Each row was made from one walk, in order. Every step used is in the known rows, and no mark comes twice. Write each row's walk.
In the rows, zero is written as 128.
Known rows:
C, P, V, Y: 114 147 131 121 92 126 130 96 148 158 145 153 139 135 154 133 133 171 111 136 155 112 141 133 150 133 137 117 114 107 127 142 140 88 135
R, Y, W: 120 119 126 163 126 107 131 117 140 169 106 148 198 145 116 120 143 101 122 119 112 134 147 126 128 135 150 121 120 126 142 131 108 126 140
C, Y, R: 117 133 120 147 123 114 113 123 123 160 134 131 130 165 116 140 130 159 126 127 127 119 126 118 117 141 115 134 129 127 130 107 121 134 137
J, B, P, V, Y, W: 126 124 149 144 64 94 156 93 157 180 130 154 173 127 144 133 153 155 121 131 153 116 148 175 157 123 104 113 122 110 125 144 115 98 137
C, Y, J, B, P, V: 109 130 137 150 84 112 118 88 142 178 149 139 172 124 127 150 157 168 132 154 145 113 115 177 132 117 107 117 141 116 138 151 125 84 131
C, P, W, Y, R: 121 122 114 139 110 126 147 111 134 143 111 140 117 166 124 138 119 178 108 144 146 120 138 78 142 104 138 126 118 121 147 96 147 122 169
P, B, J: 158 144 121 141 108 128 135 134 107 111 134 126 135 110 137 140 117 151 124 152 101 110 101 118 122 98 140 109 127 131 111 117 157 116 126
C, P: 132 127 130 111 117 140 129 123 129 145 136 126 127 133 129 122 125 147 128 153 125 125 136 119 122 122 135 121 131 130 125 136 137 113 142
P, R, Y: 107 133 110 144 136 126 123 122 129 135 121 144 187 141 124 140 116 158 132 143 115 133 130 114 138 138 141 145 131 127 131 126 156 114 128
J, B, P, V: 124 131 144 119 97 119 162 109 149 135 142 127 162 109 133 136 136 157 134 147 145 116 135 158 134 117 76 129 144 126 134 141 143 107 127
J, B: 122 113 139 136 113 123 128 131 140 145 117 121 132 112 126 135 128 153 134 134 127 128 124 155 136 121 98 136 136 126 125 140 116 128 129
V, Y: 119 132 127 131 113 114 115 122 141 143 134 137 120 138 146 135 136 144 121 123 146 128 131 142 149 138 145 125 116 114 117 130 116 108 132
Y, J, B, P: 130 99 137 129 101 131 129 116 138 164 140 116 142 115 124 135 152 153 149 168 127 134 127 171 139 108 109 120 153 127 128 143 116 95 140
C, P, V: 121 143 132 118 107 138 141 103 134 140 139 143 149 124 137 125 127 154 118 144 137 112 139 120 130 121 121 118 127 121 139 140 153 106 132
J, B, P, V, Y: 114 138 144 123 81 103 148 104 159 153 147 138 154 119 151 144 143 174 127 140 164 116 138 170 155 129 93 126 132 111 125 144 130 87 129
C, Y, V: 101 119 125 159 116 98 100 108 124 145 135 142 131 140 134 131 141 117 114 120 114 119 127 122 102 134 119 119 119 120 125 128 116 137 137
W, P, R, Y: 121 149 105 142 153 127 117 111 126 167 116 147 181 156 125 138 110 183 130 154 109 131 134 90 139 135 162 143 128 123 120 126 159 127 137
J, B, P, V, Y, C: 122 120 141 132 95 100 163 106 175 159 130 125 162 113 158 139 141 174 122 129 162 113 146 156 147 110 92 112 138 112 126 140 107 108 130
R, P, C, Y: 140 152 125 146 134 131 99 117 119 128 137 131 187 162 126 124 127 121 106 149 132 113 119 123 108 118 171 132 133 130 122 130 122 116 146
V, Y, C, P, W: 130 116 125 129 99 104 141 107 152 149 107 135 135 142 154 130 121 147 118 120 155 114 148 112 142 108 155 102 113 117 130 131 113 110 151
B, P, V, Y: 122 151 132 117 96 110 145 102 147 135 158 145 150 135 154 136 144 148 121 133 164 117 142 144 147 136 124 118 125 115 128 133 145 87 129
Y, V, P: 116 104 137 141 131 115 117 98 135 149 131 144 135 118 148 112 143 128 119 135 109 122 135 117 122 128 124 124 123 126 115 133 126 133 140
C, Y, W: 127 130 130 163 103 104 112 110 122 173 118 150 157 157 114 127 142 115 116 111 124 119 126 137 114 131 151 115 109 124 127 133 105 133 140
Y, V, P, R: 113 104 128 143 129 126 115 92 122 142 129 157 146 124 148 123 125 168 125 149 102 122 129 110 135 128 123 133 125 126 107 129 155 133 135
C, Y, J: 113 127 119 158 117 123 86 106 122 170 138 139 136 144 121 141 150 138 127 134 128 125 108 148 126 128 160 119 124 118 133 137 110 105 136
Y, C, P: 136 111 124 120 131 134 142 124 142 153 119 114 135 128 136 117 121 143 124 139 126 121 144 101 115 105 132 109 136 130 128 133 116 134 142
W, P, V, Y, J: 120 145 118 154 119 121 103 75 143 197 131 165 136 137 153 140 148 181 111 137 146 120 129 137 168 127 168 109 113 93 127 141 123 98 133
R, Y: 110 133 122 144 142 116 125 128 141 141 123 133 178 135 124 129 135 119 126 129 122 133 137 123 128 140 140 135 130 126 139 130 125 114 132
P, R, Y, V: 91 105 111 159 134 111 120 109 127 135 117 153 182 133 135 132 124 142 123 142 96 132 142 102 128 138 121 135 132 122 132 120 151 131 135
W, Y, J, B, P: 116 105 127 147 109 135 127 114 147 170 133 121 130 123 125 142 158 173 123 170 144 138 116 150 149 96 134 124 140 116 134 134 116 94 156
Y, C: 133 111 124 138 141 122 143 130 144 137 111 116 136 121 135 123 126 125 123 116 129 124 136 113 120 110 126 114 134 128 131 125 105 148 130
Y, W, P, B: 153 128 120 158 129 125 133 103 111 188 113 155 152 150 123 126 123 156 111 146 92 113 139 96 141 106 167 104 122 124 104 110 118 145 137
Y, R, P: 134 123 127 125 141 139 129 126 122 144 132 110 144 150 116 118 126 138 125 153 129 138 153 120 118 136 117 142 150 137 130 112 134 138 152
V, P: 132 130 138 125 137 130 120 111 137 149 135 137 142 126 136 118 135 145 128 137 128 123 123 128 132 128 142 133 123 132 115 139 130 117 132
Y, V: 112 101 128 144 125 113 124 115 127 126 125 137 125 119 140 120 136 111 119 127 109 128 140 118 118 129 108 118 128 121 128 123 124 143 135
C, P, B, J: 162 142 123 124 97 139 136 129 105 128 142 124 132 115 139 134 114 168 124 176 99 105 110 106 114 92 146 103 129 132 108 126 168 100 140
R, P, V, Y, J: 111 136 130 148 110 131 102 84 138 167 144 148 166 130 147 132 157 140 105 148 159 131 139 164 153 135 165 122 130 105 137 148 125 84 144
J, B, P, R, Y: 112 121 125 127 113 118 144 124 141 146 132 125 198 131 121 143 122 180 150 169 120 133 135 142 138 127 104 149 151 133 123 137 155 99 137

Which walk is each row?
115 154 134 131 114 122 120 98 143 141 144 142 163 135 149 128 139 139 103 136 164 124 143 148 141 142 144 131 123 112 130 143 136 102 141 -> R, P, V, Y
137 137 128 168 105 100 100 97 111 150 145 151 150 121 153 133 139 155 109 154 87 92 96 110 99 104 147 107 113 124 95 125 149 117 141 -> C, Y, V, P, B, J
134 144 122 152 125 120 109 120 126 127 129 146 165 156 131 137 125 137 112 126 126 102 105 118 124 115 158 123 121 122 123 120 116 116 126 -> P, C, Y
95 105 121 159 138 103 122 114 142 140 122 141 172 127 135 121 143 103 118 128 102 132 149 111 117 139 121 126 129 121 139 125 123 131 139 -> R, Y, V
132 125 123 173 118 118 123 102 124 136 133 152 130 110 158 131 139 170 89 160 98 104 98 84 124 82 160 108 108 115 102 110 154 122 155 -> W, Y, V, P, B, J
152 155 119 153 111 122 111 127 97 145 148 115 158 153 120 138 120 164 114 173 107 110 112 111 93 112 141 122 140 136 111 106 155 122 154 -> C, Y, R, P, B, J
135 129 139 131 119 111 130 99 131 127 116 148 148 133 137 125 127 130 129 124 140 115 124 124 139 120 145 130 113 134 126 134 140 116 138 -> V, P, W
150 117 139 123 110 129 151 130 141 121 131 122 171 126 133 130 127 154 137 159 125 113 124 144 136 98 107 127 150 132 119 128 124 104 131 -> J, B, P, C
121 113 118 139 127 106 150 114 153 146 96 131 194 140 131 124 121 120 124 127 130 120 155 90 119 107 148 111 128 130 151 131 123 117 153 -> R, Y, C, P, W
117 116 118 152 156 112 140 130 157 150 105 122 189 128 131 124 132 117 122 118 121 130 145 105 119 121 139 121 136 126 143 127 102 134 132 -> R, Y, C
96 106 118 161 131 118 123 113 137 132 119 144 111 130 140 129 142 132 94 128 125 130 131 96 129 113 134 122 115 110 133 112 123 143 152 -> W, Y, V
130 117 132 113 100 131 147 126 126 133 136 120 149 124 126 142 116 189 152 168 127 128 128 149 139 116 92 142 149 136 112 134 158 113 133 -> J, B, P, R
138 147 131 150 133 123 101 103 133 150 135 154 179 155 139 128 133 153 113 135 125 95 101 119 126 117 173 129 118 126 109 131 118 106 131 -> V, P, C, Y
130 123 117 141 114 115 152 111 126 158 124 149 216 156 115 127 132 138 137 152 112 135 150 117 132 130 144 129 133 135 130 125 155 110 144 -> B, P, R, Y, W
127 123 120 152 139 118 144 114 145 122 92 120 154 144 131 124 124 115 92 128 163 130 140 90 122 90 168 123 124 125 146 118 118 143 171 -> R, P, W, Y, C
158 135 128 151 101 107 134 110 122 151 132 150 193 170 122 121 141 113 118 136 122 104 127 126 116 106 158 106 123 129 121 122 115 112 142 -> B, P, C, Y, W
159 132 118 137 96 121 140 126 135 154 132 123 132 118 163 136 120 184 112 158 118 101 120 104 127 85 163 87 122 118 102 124 131 101 145 -> V, Y, C, P, B, J
121 122 123 136 116 115 125 124 140 158 133 134 114 155 138 138 132 171 123 126 139 128 141 128 152 144 122 129 125 116 121 106 116 122 136 -> V, Y, R
126 132 101 152 168 120 132 112 141 176 100 136 190 149 131 133 105 182 125 143 108 127 141 75 132 116 158 130 135 122 123 123 135 146 138 -> W, P, R, Y, C
147 150 124 130 115 117 125 121 126 124 151 135 174 163 131 134 131 134 125 145 132 103 116 120 116 110 150 119 132 129 119 121 130 101 135 -> B, P, C, Y
137 133 121 161 132 140 81 102 118 152 137 138 187 158 124 128 146 126 110 161 127 117 111 141 120 112 192 123 139 122 128 135 111 98 151 -> R, P, C, Y, J
102 102 129 165 127 133 99 93 146 198 118 150 205 119 127 144 141 205 143 172 108 133 114 157 161 125 146 149 140 122 123 153 133 88 137 -> V, P, R, Y, J, B
117 118 116 146 110 129 131 107 125 180 111 156 205 154 117 123 121 160 127 156 102 131 148 111 135 128 158 125 125 130 129 134 153 111 150 -> C, P, R, Y, W
110 147 131 139 105 114 128 102 147 140 137 156 140 128 153 139 138 152 109 114 158 115 132 143 155 140 132 123 112 105 131 133 130 104 122 -> P, V, Y
117 132 120 134 105 127 138 111 135 128 112 144 123 150 131 136 123 153 106 141 152 120 128 91 139 99 163 121 107 120 142 121 148 110 165 -> C, P, W, Y
128 114 125 124 116 121 131 118 158 172 125 125 128 135 154 123 130 159 116 134 144 121 145 116 135 115 149 106 124 117 117 136 103 113 146 -> V, Y, C, P
108 115 113 162 133 142 107 112 136 159 122 139 116 134 127 139 152 152 107 143 139 136 111 123 149 107 171 121 121 109 139 124 117 112 148 -> W, Y, J
134 127 128 117 99 124 138 112 124 122 118 137 135 139 129 128 115 131 130 139 136 119 138 115 127 113 138 118 120 132 137 131 147 111 146 -> C, P, W
125 142 120 152 133 129 108 115 107 161 150 123 164 171 114 136 123 160 110 166 116 115 136 110 114 129 138 136 150 136 112 98 130 127 148 -> C, Y, R, P, B
106 119 131 153 99 132 142 95 154 166 136 139 152 113 132 148 159 181 112 162 155 125 117 153 155 95 120 120 137 106 147 137 130 88 145 -> W, Y, J, B, P, V
118 121 118 160 124 132 111 97 126 139 112 138 145 145 122 133 145 123 99 153 157 139 125 123 142 102 189 126 123 117 151 129 128 106 175 -> R, P, W, Y, J
123 116 116 160 130 110 152 117 151 120 87 134 131 138 136 138 122 131 100 107 154 120 127 86 136 88 154 114 111 116 149 110 113 145 152 -> P, W, Y, C
114 130 118 145 127 135 154 103 160 158 115 137 145 127 146 130 129 172 87 133 153 111 135 83 132 90 141 108 121 110 146 126 132 127 149 -> W, Y, C, P, V
106 95 134 151 89 93 153 106 146 123 111 136 132 125 138 138 139 142 112 142 142 123 136 119 134 92 100 121 123 118 138 117 131 124 164 -> J, B, P, W, Y, V
117 118 108 137 126 133 123 108 125 157 144 138 197 143 122 141 141 159 148 177 115 140 131 131 144 128 153 129 149 128 134 131 158 82 141 -> B, P, R, Y, J
130 119 131 152 96 105 124 111 139 172 115 154 139 145 136 126 145 127 114 111 136 128 140 148 149 134 156 114 105 113 120 131 101 121 139 -> V, Y, W
95 100 119 168 120 133 107 109 138 178 111 142 193 122 119 152 133 187 142 162 108 138 118 158 157 125 131 142 145 118 135 141 131 98 133 -> P, R, Y, J, B
173 159 115 140 125 126 130 122 104 141 128 131 128 124 138 137 111 176 120 161 95 107 105 93 120 93 159 108 123 125 102 117 160 128 135 -> W, P, B, J
137 135 115 151 108 115 116 94 122 197 107 168 142 166 139 133 119 192 118 136 124 126 138 116 161 129 176 121 104 110 102 127 133 131 144 -> V, Y, W, P, R
149 131 134 136 142 138 124 110 137 132 127 148 170 134 144 119 128 149 119 141 120 104 114 113 142 110 159 129 124 129 113 128 126 112 128 -> V, P, C
